What can hang from each mark:
fizi: puvog sirot
sirot: badup baze famaper
baze: puvog sirot
sezut: baze fizi
famaper: puvog sezut
badup: sirot

Every row comes from one small tree of marks. The marks that hang from a mark follow it in brackets, in alphabetical order. Every link used is in the known rows. Which tree was each row made from?
Known rows:
fizi(sirot(baze)): [-1.98  0.13 -0.39 -0.11 -0.10 -0.37  0.92  0.20  0.07  0.21 -1.34 -0.58
  2.69  0.28  2.52 -0.23  1.27  2.02 -0.30 -0.24  0.51 -0.85  0.77  1.55]
badup(sirot(baze(puvog) famaper(sezut))): [-3.34 -1.44 -0.43 -0.36  0.47  0.56  0.21 -0.78 -2.59 -0.53 -0.19 -1.65
  6.01  0.12  3.20 -1.13 -0.82  1.81 -0.68  0.96  2.66 -2.58  1.50 -1.91]
sirot(badup baze famaper(puvog sezut)): [-2.19 -1.08  0.82  1.24  0.31 -0.93 -0.97 -0.93 -2.31  1.31 -0.19 -2.59
  4.67  0.34  2.35  1.89 -0.41  3.04  1.53 -0.40  2.21 -3.55  2.13 -0.39]
badup(sirot(baze famaper)): [-2.84 -0.27  0.87 -1.07 -0.17  0.19  0.45 -1.63 -1.40 -1.60  0.43 -1.85
  4.01  0.60  1.78 -1.77 -0.29  2.14 -0.86  0.11  0.80 -1.10 -1.28 -1.02]
baze(puvog sirot(famaper(sezut))): [-3.45 -0.80 -2.03  1.66 -0.52  2.49  0.49 -0.73 -2.51 -0.14  0.56 -1.71
  5.53 -0.66  2.89  1.62 -1.32 -0.23 -0.54  0.87  2.76 -2.61  2.80 -2.70]
baze(puvog sirot(badup famaper(sezut))): [-2.93  0.59 -3.24  0.67 -0.57  2.27 -0.46 -0.79 -2.79  0.26  0.59 -2.43
  6.31 -1.12  2.85  2.74 -0.67 -0.10  1.13  0.86  2.98 -3.13  2.42 -1.53]
fizi(sirot): [-2.63  0.40 -1.00  0.41 -0.63  0.26  0.35  0.08  0.18 -0.09 -0.41 -0.99
  1.78  0.37  2.14  0.75  0.86  1.02 -0.47 -0.88  0.76 -0.55  0.78  1.60]
sezut(baze): [-0.59 -0.49  0.45 -0.62 -1.02  0.71  2.07 -1.04 -0.54 -1.24 -0.46 -0.77
  1.88 -0.08  0.92  0.48  0.91  1.27 -0.29 -1.20 -0.16 -0.61 -0.15  0.07]
sezut(baze(puvog) fizi): [ 0.59 -0.29 -1.12 -2.28 -0.34  1.21  3.64 -1.13 -1.42 -2.33 -0.16 -0.97
  3.72 -0.26  3.26  0.30  1.29  0.49  0.42 -2.35  1.63 -0.23  2.11 -0.68]
badup(sirot(baze(puvog))): [-1.23  0.03 -1.04 -1.86 -0.11  1.20  0.44 -0.23 -0.85 -0.59  0.32 -0.69
  4.88 -0.23  1.69 -1.50  0.75  1.28  0.03 -0.96  1.91 -0.25  0.59 -0.06]
famaper(sezut): [-2.41 -0.64 -0.28  0.42 -0.45 -0.53 -0.33 -0.17 -0.77  0.44 -0.54 -0.57
  2.36  0.55  0.62  2.13  0.62  1.84 -0.24  0.20  1.63 -2.21  1.83 -0.82]
sirot(baze famaper): [-1.73 -0.55  1.34  0.45 -0.37 -0.04  1.29 -1.46 -0.77 -0.85 -0.33 -1.63
  3.43  0.07  1.57  0.05  0.25  2.82 -0.02  0.60  0.17 -1.48 -0.08 -1.18]
badup(sirot): [-2.36  0.59 -0.59 -1.49 -0.83  0.48 -0.43 -0.89 -0.36 -1.14  1.02 -0.98
  2.55  0.97  0.44 -0.50  0.62  1.05 -0.64 -1.26  1.16 -0.18 -0.58  0.21]
baze(puvog sirot(badup famaper)): [-1.69  1.24 -3.03  0.17 -0.82  3.13  0.19 -1.30 -1.91 -0.99  1.31 -2.63
  5.71 -1.55  2.40  2.06 -0.26 -0.51  1.42 -0.38  2.21 -1.41  1.11 -0.90]
badup(sirot(baze famaper(puvog sezut))): [-3.61 -1.89  1.60  0.70  0.50 -0.39 -0.93 -1.01 -2.38  0.33  0.34 -1.88
  4.52  1.50  2.58 -1.08 -1.59  2.36 -0.84 -0.66  2.20 -2.57  1.41 -1.10]
fizi(puvog sirot(badup baze famaper)): [-2.89 -0.03 -1.13  0.24  0.13 -1.35 -0.38 -0.56 -1.71  0.36 -0.95 -3.46
  4.95 -0.72  4.91 -0.95  0.94  0.84  1.29 -0.33  0.23 -1.90  0.25  1.37]
badup(sirot(famaper(puvog sezut(baze)))): [-3.21 -2.51  1.60  0.64 -0.35  0.51  0.41 -1.57 -3.02 -1.05  0.52 -2.17
  3.73  1.45  3.14 -0.97 -1.79  0.87 -1.55 -1.39  1.81 -2.37  0.98 -1.05]
famaper(puvog sezut(baze fizi)): [-0.87 -1.72  0.92 -0.68  0.14 -0.78  2.01 -1.05 -2.13 -0.53 -0.40 -0.94
  2.63  1.45  3.04  1.02  0.11  1.33 -0.26 -2.88  2.09 -1.96  3.31 -0.60]
baze(puvog): [-0.86 -0.06 -1.28  0.21 -0.55  1.54  0.75 -0.30 -0.10 -0.39  0.46 -0.79
  3.24 -0.69  1.09  1.27  0.99  0.78  0.57 -1.14  1.65 -0.51  2.08 -0.42]
famaper(puvog sezut(baze(sirot))): [-1.76 -1.70 -0.21  0.98 -0.73  1.55  0.65 -0.48 -2.24  0.64 -0.30 -0.78
  3.33  0.73  2.11  1.10 -1.10 -0.41 -0.88 -1.85  1.73 -2.39  2.54 -0.40]
famaper(puvog sezut): [-2.36 -1.47  0.59  1.71 -0.15 -0.24 -0.90 -0.08 -0.93  1.46  0.12 -0.83
  2.23  1.19  0.95  2.17 -0.23  1.63  0.13 -1.67  2.26 -2.13  3.27 -0.17]

Write each row's tree:
[-2.02 -0.34 -1.95 -1.40  1.01 -0.80  1.60  0.72 -1.79  0.45 -1.72 -0.70
  4.83  0.26  5.19  0.34  1.22  1.52  0.03 -0.43  3.16 -2.14  4.15  0.15]
famaper(sezut(fizi(sirot(baze(puvog)))))
[ 0.74  1.53 -3.67 -3.17 -0.54  2.15  2.49 -1.15 -2.29 -1.96  0.37 -1.65
  5.21 -1.03  3.55  1.33  1.09 -1.07  1.58 -2.42  2.30 -0.78  1.72 -0.08]
sezut(baze(puvog sirot(badup)) fizi)
[-0.96  0.28 -3.37 -0.96 -0.83  2.13  0.71 -0.25 -2.80  0.26 -0.58 -1.29
  5.58 -1.38  2.86  2.01  0.44 -0.61  0.97 -0.14  2.64 -2.65  2.19 -0.10]
famaper(sezut(baze(puvog sirot(badup))))
[-1.42 -1.77 -0.16 -0.69  0.08  0.64  3.41 -1.70 -3.16 -2.37 -0.59 -1.84
  4.69  0.03  4.73  0.67 -0.20  1.08 -0.34 -0.52  2.45 -2.51  2.96 -2.74]
sirot(famaper(sezut(baze(puvog) fizi)))
[-0.64  0.45 -1.07 -0.29 -0.16  1.18  0.71 -1.24 -1.56 -0.49  0.17 -2.42
  5.60 -1.32  2.42  1.02  0.87  2.09  2.12 -0.02  1.73 -1.75  0.98 -0.54]
sirot(badup baze(puvog) famaper)
[-2.59  0.75 -0.85 -1.23  0.03 -1.23  0.24 -1.67 -2.30 -1.15  0.19 -2.65
  4.19  0.62  3.07  2.75  0.36  2.31  1.35 -0.02  2.57 -3.16  1.89 -1.52]
sirot(badup famaper(sezut(fizi)))
[-1.03  1.88 -1.94 -2.91  0.36 -1.60  0.96 -0.33 -0.70 -0.45 -1.05 -1.60
  3.66  0.34  3.95  0.76  2.30  2.08  1.58 -1.54  1.59 -1.27  1.04  2.09]
sezut(fizi(sirot(badup baze)))
[-2.63 -1.86  0.68 -0.66  1.00 -2.75  0.83 -1.28 -2.74 -0.53 -1.01 -2.27
  5.11  0.72  4.60 -0.60  0.24  1.73  0.18 -0.06  1.28 -2.86  2.31 -2.61]
sirot(baze famaper(sezut(fizi(puvog))))
[-2.31 -0.74 -0.43  0.09  0.07 -1.54  0.08  0.33 -0.47  0.80 -1.50 -1.55
  3.57 -0.13  3.91 -1.61  1.42  0.49  0.10 -0.99 -0.18 -0.79  1.01  1.49]
fizi(puvog sirot(baze))
[-1.47 -0.68 -0.90 -1.60 -0.06 -1.43  2.25 -0.59 -1.59 -1.55 -1.12 -1.83
  3.11  0.37  5.58 -1.72  1.53 -0.80 -0.42 -2.77  0.00 -0.21  1.45  1.12]
sezut(baze fizi(puvog sirot))
[-2.02 -1.60  0.83  1.14 -0.47  0.23  0.40 -1.53 -2.94 -0.01 -0.06 -2.79
  3.97  0.41  2.99  1.84 -0.79  1.65  0.86 -1.26  1.73 -3.41  1.75 -0.28]
sirot(badup famaper(puvog sezut(baze)))
[-1.77  2.28 -2.36 -2.27 -0.13 -0.88  0.48 -0.53 -0.54 -0.91 -0.08 -1.86
  2.89  0.49  3.49  1.69  2.05  1.24  1.44 -1.99  1.79 -0.96  1.33  1.98]
sezut(fizi(sirot(badup)))
[-2.58 -0.72  0.08  2.39 -0.79  2.47  0.24 -1.45 -1.32 -0.44  1.73 -2.12
  3.50  0.72  1.62  1.10 -1.72 -0.13 -0.34 -1.90  1.24 -1.10  1.56 -1.24]
baze(sirot(famaper(puvog)))
[-1.92 -2.19  0.16  1.03 -0.48  1.42  2.24 -1.03 -2.78 -1.13 -0.83 -1.70
  4.60 -0.67  3.45  0.63 -0.57  1.09 -0.49  0.55  1.70 -2.72  2.24 -2.08]
sirot(famaper(sezut(baze(puvog))))
[-3.92 -0.49 -0.81  1.54 -0.63  1.33  0.22 -1.13 -2.07 -0.29  0.19 -1.50
  4.12  0.38  1.89  1.70 -1.29  0.32 -0.95  1.11  1.72 -2.83  1.42 -2.45]
baze(sirot(famaper(sezut)))
[-2.98  0.21 -0.59  0.47 -0.43 -0.42 -0.76 -1.13 -1.94  0.10  0.00 -2.46
  3.91  0.00  1.65  2.88  0.09  2.27  1.03  0.91  1.98 -3.33  1.11 -1.01]
sirot(badup famaper(sezut))
[ 0.23  1.03 -1.91 -1.39 -0.16  0.77  0.28 -0.25 -0.73  0.46 -0.17 -1.37
  4.91 -1.37  1.40  1.53  1.89  1.90  2.39 -0.68  1.84 -1.19  1.28  0.87]
sirot(badup baze(puvog))
[-1.77 -1.26 -1.71 -1.77 -0.13 -0.77  1.53 -0.96 -3.02 -0.95 -0.84 -1.23
  4.65  0.45  4.45 -0.33  0.16 -1.56 -0.64 -1.62  1.16 -1.98  2.28 -1.59]
famaper(sezut(baze(sirot) fizi(puvog)))
[-2.78 -1.30  1.33  2.22  0.09  0.48  0.84 -0.65 -1.02  0.36 -0.27 -2.14
  3.27  0.84  3.88 -0.55 -0.47  1.86 -0.52 -1.53  0.89 -1.35  1.63  0.78]
fizi(sirot(baze famaper(puvog)))
[-3.13  1.19 -1.35  0.56 -0.61  0.39 -0.02 -1.01 -0.98 -0.68  0.01 -3.00
  3.32 -0.14  3.26  1.45  0.68  1.29  0.81 -0.15  1.09 -1.70  0.19  1.20]
fizi(sirot(badup famaper))
[-2.06 -0.62  0.01 -0.05 -0.72 -0.16  0.93 -1.57 -2.81 -0.88 -0.82 -2.47
  3.93 -0.25  2.73  1.83  0.02  1.99  0.70  0.74  1.20 -3.36  0.44 -0.86]
sirot(badup famaper(sezut(baze)))
[-2.89 -0.86  0.24  1.88 -0.16 -0.15 -1.26 -1.14 -2.23  0.92  0.57 -2.85
  3.84  0.69  2.05  2.74 -0.74  1.90  1.36 -0.98  2.44 -3.19  2.46 -0.52]
sirot(badup famaper(puvog sezut))
[-1.01 -0.24  0.89  0.84 -0.11  0.12 -0.17 -1.31 -1.46  0.25  0.68 -2.66
  4.05  0.18  1.88  1.13  0.10  2.79  1.82 -1.66  1.17 -1.97  0.86  0.27]
sirot(badup baze famaper(puvog))
[-4.47 -0.86  0.20  0.02 -0.31 -0.01 -0.64 -1.37 -2.11 -1.05  0.48 -2.01
  3.79  1.10  1.98 -0.13 -1.02  1.59 -1.36  0.63  1.99 -2.43  0.37 -1.73]
badup(sirot(famaper(sezut)))
[-2.91 -0.33  0.55  0.86 -0.13  0.01  1.24 -0.77 -0.75 -0.59 -1.07 -1.78
  3.38  0.30  3.63 -0.58  0.13  2.03 -0.61  0.45  0.22 -1.54  0.27  0.35]
fizi(sirot(baze famaper))
[-2.43  1.50 -2.02  0.06 -1.04  1.81 -0.17 -1.67 -1.60 -0.99  1.18 -2.57
  4.42 -0.52  1.54  2.03 -0.22  0.23  0.87 -0.12  1.16 -1.79 -0.24 -0.83]
baze(sirot(badup famaper))
[-2.10  1.08 -1.95 -2.48  0.70 -2.38  0.27  0.18 -1.72  0.46 -1.81 -1.34
  4.33  0.51  4.48  1.48  1.85  2.39  1.31 -0.28  2.61 -2.87  2.30  1.36]
famaper(sezut(fizi(sirot(badup baze))))
[-5.07 -1.90 -0.42  2.38  0.04 -1.32 -0.56 -0.43 -2.09  0.59 -0.93 -2.78
  3.91  0.35  5.01 -0.24 -0.47  0.12 -0.86  0.49  0.91 -2.59  2.24 -0.44]
fizi(puvog sirot(famaper(sezut)))
[-3.24 -0.19 -1.11  1.81 -0.42  1.30 -1.48 -1.07 -2.75  0.90  1.02 -2.76
  4.77  0.33  2.30  2.82 -1.57  0.23  0.92 -0.87  2.63 -3.27  2.34 -0.85]
baze(sirot(badup famaper(puvog sezut)))
[-0.32  1.70 -2.99 -2.69  0.55 -0.32  1.29  0.06 -1.13 -0.28 -0.91 -1.71
  4.99 -0.66  4.82  0.71  2.24  1.31  2.14 -1.66  2.55 -1.01  2.42  1.89]
sezut(fizi(sirot(badup baze(puvog))))
[-1.36 -0.07 -1.45  0.11  0.02  0.94  1.27  0.70 -0.30  0.48 -1.13 -0.78
  4.05 -0.70  3.31 -0.12  1.14  1.28  0.20 -0.55  1.49 -0.64  2.00  1.24]
fizi(sirot(baze(puvog)))
[-2.93 -1.94 -0.49 -0.41 -0.36  1.60  1.34 -1.39 -3.30 -1.74  0.02 -2.04
  5.33  0.04  3.78 -1.13 -1.10  0.53 -1.34  0.30  2.20 -2.35  1.12 -1.75]
badup(sirot(famaper(sezut(baze(puvog)))))
[-3.34 -1.50  0.04  0.02  0.41 -2.02  0.49 -1.48 -2.50 -0.86 -0.06 -2.58
  4.26  0.83  4.30  0.30 -0.08  0.78 -0.10 -0.71  1.48 -2.55  2.64 -2.60]
sirot(famaper(sezut(fizi(puvog))))
[-2.44  0.11 -1.50 -0.97  0.30 -1.64  0.71 -0.37 -0.76 -0.67 -0.26 -2.08
  2.95  0.70  4.86 -0.65  1.44 -0.47  0.12 -2.55  0.69 -0.29  1.99  0.83]
sezut(fizi(puvog sirot))
[-1.27 -0.49 -1.48  0.13 -0.77  1.19 -0.17 -0.63 -2.55  0.95 -0.01 -1.50
  4.20  0.20  2.14  2.13 -0.29 -0.18  0.71 -1.97  2.08 -2.74  2.10  0.60]
famaper(puvog sezut(baze(sirot(badup))))
